Every row comes from one small tree of marks. The marks that hang from a mark follow it in brackets, in the order of their numbers. Every link used is in the known rows. Which tree was each row made from?
Known rows
Z_528[Z_867 Z_981]:  .08  .15 -.08 -.15 -.35 -.10 -.16  .35 -.44 -.13  .09 -.47 -.43  .00  .11 -.23  .10 -.21  .05  .52  .23 -.22
Z_981[Z_528[Z_336 Z_369 Z_506 Z_599]]: -.14  .14 -.30  .01 -.13 -.10 -.13  .12 -.22 -.28  .45 -.11 -.37  .20  .05 -.19  .19 -.35 -.03  .35  .06  .10
Z_483[Z_528]: -.26  .28  .05  .05 -.41 -.17 -.17  .51 -.73 -.24 -.05 -.51 -.20  .14  .17 -.53 -.05 -.09  .03  .58  .35 -.07
Z_506[Z_528[Z_369[Z_415] Z_599 Z_867 Z_888 Z_981]]:  .10 -.23 -.54 -.02 -.04 -.05 -.07  .10 -.13 -.39  .07 -.22 -.57  .11 -.12  .07  .33 -.15  .06  .32  .09 -.05
Z_528[Z_336 Z_599 Z_867 Z_888 Z_981]:  .30  .13 -.39 -.03 -.34 -.03 -.18  .35 -.08 -.16  .15 -.17 -.67 -.11 -.08 -.10  .19 -.34 -.01  .41  .10 -.23
Z_888[Z_528[Z_336 Z_369 Z_506 Z_599 Z_867 Z_981]]:  .21 -.08 -.54 -.14 -.11 -.05 -.17  .04  .08 -.19  .59 -.04 -.48  .15 -.12  .00  .30 -.36 -.10  .21  .05  .10
Z_483[Z_528[Z_506 Z_599 Z_981]]:  .12  .06 -.03  .03 -.22 -.04 -.19  .74 -.26 -.26  .14 -.45 -.33  .21 -.02 -.26  .06 -.45  .12  .60  .27  .03
Z_506[Z_528[Z_369 Z_867 Z_888 Z_981]]:  .07 -.11 -.49 -.03 -.08 -.13 -.07  .29 -.22 -.24  .24 -.31 -.69  .06 -.14 -.20  .33 -.02  .07  .44  .14 -.03
Z_528[Z_336 Z_369 Z_506 Z_599 Z_867 Z_888]:  .14  .14 -.51  .00 -.13 -.02 -.18  .22  .00 -.20  .30  .02 -.58  .09 -.09 -.05  .39 -.33 -.03  .34  .01 -.04
Z_888[Z_528[Z_336 Z_506 Z_599 Z_981]]:  .38  .05 -.24 -.13 -.18 -.07 -.14  .21 -.17 -.08  .41 -.30 -.46  .10 -.21 -.12  .18 -.55 -.03  .37  .12  .03
Z_483[Z_528[Z_336 Z_506 Z_599 Z_867 Z_888 Z_981]]:  .44  .05 -.41  .09 -.32  .01 -.26  .57  .07 -.26  .17  .00 -.73  .16 -.20 -.23  .14 -.33  .03  .49  .12 -.04
Z_599[Z_528[Z_336 Z_369[Z_415] Z_506 Z_867 Z_888]]:  .27  .18 -.33 -.12 -.15 -.01 -.22 -.29 -.11 -.24 -.12 -.14 -.50  .28 -.30 -.17  .45 -.22  .04  .31  .02 -.01
Z_599[Z_528[Z_336 Z_888 Z_981]]:  .31  .27 -.08 -.10 -.34 -.08 -.17  .19 -.27 -.07 -.05 -.56 -.53 -.02 -.33 -.38  .27 -.37  .10  .51  .17 -.12
Z_888[Z_528[Z_336 Z_599 Z_867 Z_981]]:  .11  .01 -.41 -.12 -.44 -.11 -.18  .10 -.20 -.11  .38 -.21 -.43 -.02 -.03 -.13  .10 -.25 -.15  .22  .15 -.15
Z_528[Z_336 Z_369 Z_506 Z_599 Z_867 Z_888 Z_981]:  .40  .04 -.49 -.04 -.01  .04 -.16  .28  .20 -.23  .35 -.01 -.72  .07 -.16  .03  .40 -.46  .03  .40  .00  .01
Z_599[Z_528[Z_336]]: -.18  .42  .00 -.06 -.44 -.16 -.16 -.06 -.59  .00  .01 -.61 -.12  .02 -.09 -.48  .14 -.27 -.03  .42  .22 -.13
Z_506[Z_528[Z_336 Z_599 Z_867 Z_981]]:  .00  .01 -.48  .09 -.28 -.10 -.10  .03 -.25 -.08  .36 -.27 -.42 -.05 -.06 -.22  .05 -.22 -.10  .34  .14 -.13
Z_415[Z_369]: -.25  .31 -.01 -.10 -.20 -.20 -.06  .32 -.77 -.11 -.03 -.83 -.41 -.17  .12 -.39  .09 -.22  .01  .60  .31 -.28
Z_888[Z_528[Z_336 Z_369 Z_599 Z_867]]: -.31  .07 -.54 -.07 -.34 -.15 -.16 -.06 -.26 -.19  .46 -.08 -.27  .03  .09 -.12  .22 -.09 -.22  .10  .11 -.03
Z_599[Z_528[Z_867]]: -.30  .24 -.03 -.17 -.63 -.20 -.24  .20 -.57 -.03 -.03 -.62 -.13  .06  .00 -.39  .21 -.05  .03  .35  .27 -.28

Write each row's tree
 .20  .08 -.04 -.20 -.08 -.04 -.12  .07 -.28 -.34 -.26 -.58 -.42  .17 -.23 -.12  .43 -.32  .20  .47  .16  .00
Z_599[Z_528[Z_369[Z_415] Z_888 Z_981]]
-.05  .04 -.38 -.02 -.40 -.21 -.13  .36 -.55 -.11  .06 -.37 -.57  .02 -.10 -.35  .20  .07  .02  .43  .19 -.25
Z_506[Z_528[Z_867 Z_888]]
 .56  .07 -.30 -.03  .22  .10 -.08  .02  .04 -.37  .05 -.12 -.63  .17 -.22  .09  .37 -.64  .09  .49  .00  .11
Z_528[Z_336 Z_369[Z_415] Z_506 Z_599 Z_888 Z_981]
 .28  .17 -.18 -.15 -.33 -.11 -.22  .53 -.36 -.11  .00 -.29 -.64  .13 -.10 -.22  .30 -.21  .10  .52  .14 -.22
Z_528[Z_506 Z_867 Z_888]
 .39  .12 -.38 -.13 -.13 -.01 -.22  .09  .13 -.14  .20 -.23 -.68  .17 -.37 -.21  .48 -.32  .09  .40  .05  .03
Z_599[Z_528[Z_336 Z_369 Z_506 Z_867 Z_888 Z_981]]
 .43  .21 -.12 -.04  .27  .08 -.06 -.28 -.23 -.32  .06 -.25 -.47  .25 -.08 -.10  .21 -.55  .06  .56  .05  .18
Z_528[Z_336 Z_369[Z_415] Z_506 Z_981]
-.20  .15 -.16 -.18 -.29 -.13 -.22  .14 -.30 -.11  .18 -.45 -.19  .24 -.07 -.25  .41 -.16  .07  .34  .17 -.04
Z_599[Z_528[Z_369 Z_506 Z_867]]
-.01 -.12 -.41  .02  .01 -.11 -.02  .46 -.21 -.26  .29 -.44 -.51  .01 -.16 -.08  .34 -.29  .11  .45  .15  .03
Z_506[Z_528[Z_369 Z_599 Z_888 Z_981]]
 .33  .12 -.29 -.01  .09  .06 -.06 -.03 -.10 -.41 -.03 -.19 -.54  .03 -.08  .04  .28 -.50  .04  .45  .04  .03
Z_528[Z_336 Z_369[Z_415] Z_599 Z_888 Z_981]
-.17 -.09 -.41 -.20 -.27 -.16 -.19  .29 -.21 -.18  .47 -.19 -.28  .20  .01 -.01  .36 -.18 -.06  .17  .13 -.01
Z_888[Z_528[Z_369 Z_506 Z_599 Z_867]]
 .13  .21 -.37 -.10 -.23 -.07 -.24  .02 -.07 -.11  .16 -.18 -.52  .18 -.28 -.28  .47 -.21  .02  .34  .05 -.02
Z_599[Z_528[Z_336 Z_369 Z_506 Z_867 Z_888]]
-.25  .14 -.26  .03 -.17 -.08 -.08 -.25 -.41 -.46  .11 -.12 -.26  .17  .19 -.13  .09 -.23 -.08  .29  .08  .03
Z_981[Z_528[Z_336 Z_369[Z_415] Z_599]]
 .31 -.03 -.57  .03  .06 -.02 -.04 -.33 -.17 -.34  .06 -.08 -.72  .12 -.20 -.15  .25 -.10 -.02  .39  .03  .03
Z_506[Z_528[Z_336 Z_369[Z_415] Z_867 Z_888 Z_981]]
 .10 -.18 -.41 -.23 -.16 -.09 -.18  .36 -.02 -.21  .51 -.22 -.43  .20 -.06  .07  .37 -.30  .00  .25  .12  .05
Z_888[Z_528[Z_369 Z_506 Z_599 Z_867 Z_981]]
 .30  .05 -.46 -.02 -.05  .06 -.12 -.08  .01 -.40  .01 -.02 -.62  .04 -.05  .08  .30 -.34 -.02  .34  .02 -.05
Z_528[Z_336 Z_369[Z_415] Z_599 Z_867 Z_888 Z_981]
-.03  .10 -.44  .01 -.60 -.15 -.22  .31 -.25 -.25  .19 -.01 -.65  .00  .02 -.24  .12 -.07 -.07  .28  .09 -.26
Z_981[Z_528[Z_336 Z_599 Z_867 Z_888]]
 .29  .01 -.24 -.23 -.19 -.06 -.23  .40  .03 -.18  .12 -.40 -.61  .21 -.32 -.15  .54 -.27  .18  .43  .12 -.03
Z_599[Z_528[Z_369 Z_506 Z_867 Z_888 Z_981]]
 .06  .10 -.21 -.07 -.04 -.07 -.13  .58 -.21 -.23  .18 -.32 -.45  .12 -.08 -.02  .44 -.44  .13  .47  .11 -.02
Z_528[Z_369 Z_506 Z_599 Z_888]
 .26 -.15 -.19 -.24  .06 -.03 -.10  .10 -.18 -.35  .20 -.33 -.33  .30 -.10  .12  .34 -.49  .06  .33  .12  .14
Z_888[Z_528[Z_369[Z_415] Z_506 Z_599 Z_981]]
 .31  .14 -.36 -.07 -.43 -.12 -.24  .25 -.26 -.19  .19  .02 -.83  .19 -.12 -.35  .18 -.10  .00  .43  .04 -.15
Z_981[Z_528[Z_336 Z_506 Z_867 Z_888]]
 .20  .05 -.34 -.02 -.04 -.02 -.13 -.01 -.14 -.46  .11  .04 -.61  .28 -.11 -.05  .29 -.36  .03  .37 -.02  .08
Z_981[Z_528[Z_336 Z_369[Z_415] Z_506 Z_599 Z_888]]
 .28  .07 -.44 -.07 -.13 -.04 -.19 -.18 -.16 -.44  .06  .16 -.79  .34 -.07 -.16  .28 -.09  .00  .35 -.04  .02
Z_981[Z_528[Z_336 Z_369[Z_415] Z_506 Z_867 Z_888]]
 .12 -.16 -.36  .00  .09 -.05  .00  .15 -.25 -.39  .03 -.38 -.50  .11 -.17  .03  .32 -.31  .11  .43  .11  .04
Z_506[Z_528[Z_369[Z_415] Z_599 Z_888 Z_981]]
 .22  .11 -.33  .11 -.31  .00 -.25  .39 -.05 -.23  .27 -.10 -.47  .18 -.03 -.27  .01 -.35 -.04  .46  .17  .00
Z_483[Z_528[Z_336 Z_506 Z_599 Z_867 Z_981]]
-.17  .20 -.07  .05 -.07 -.10 -.15  .45 -.45 -.31  .16 -.36 -.26  .32  .09 -.40  .15 -.19  .06  .57  .24  .17
Z_483[Z_528[Z_369 Z_506]]
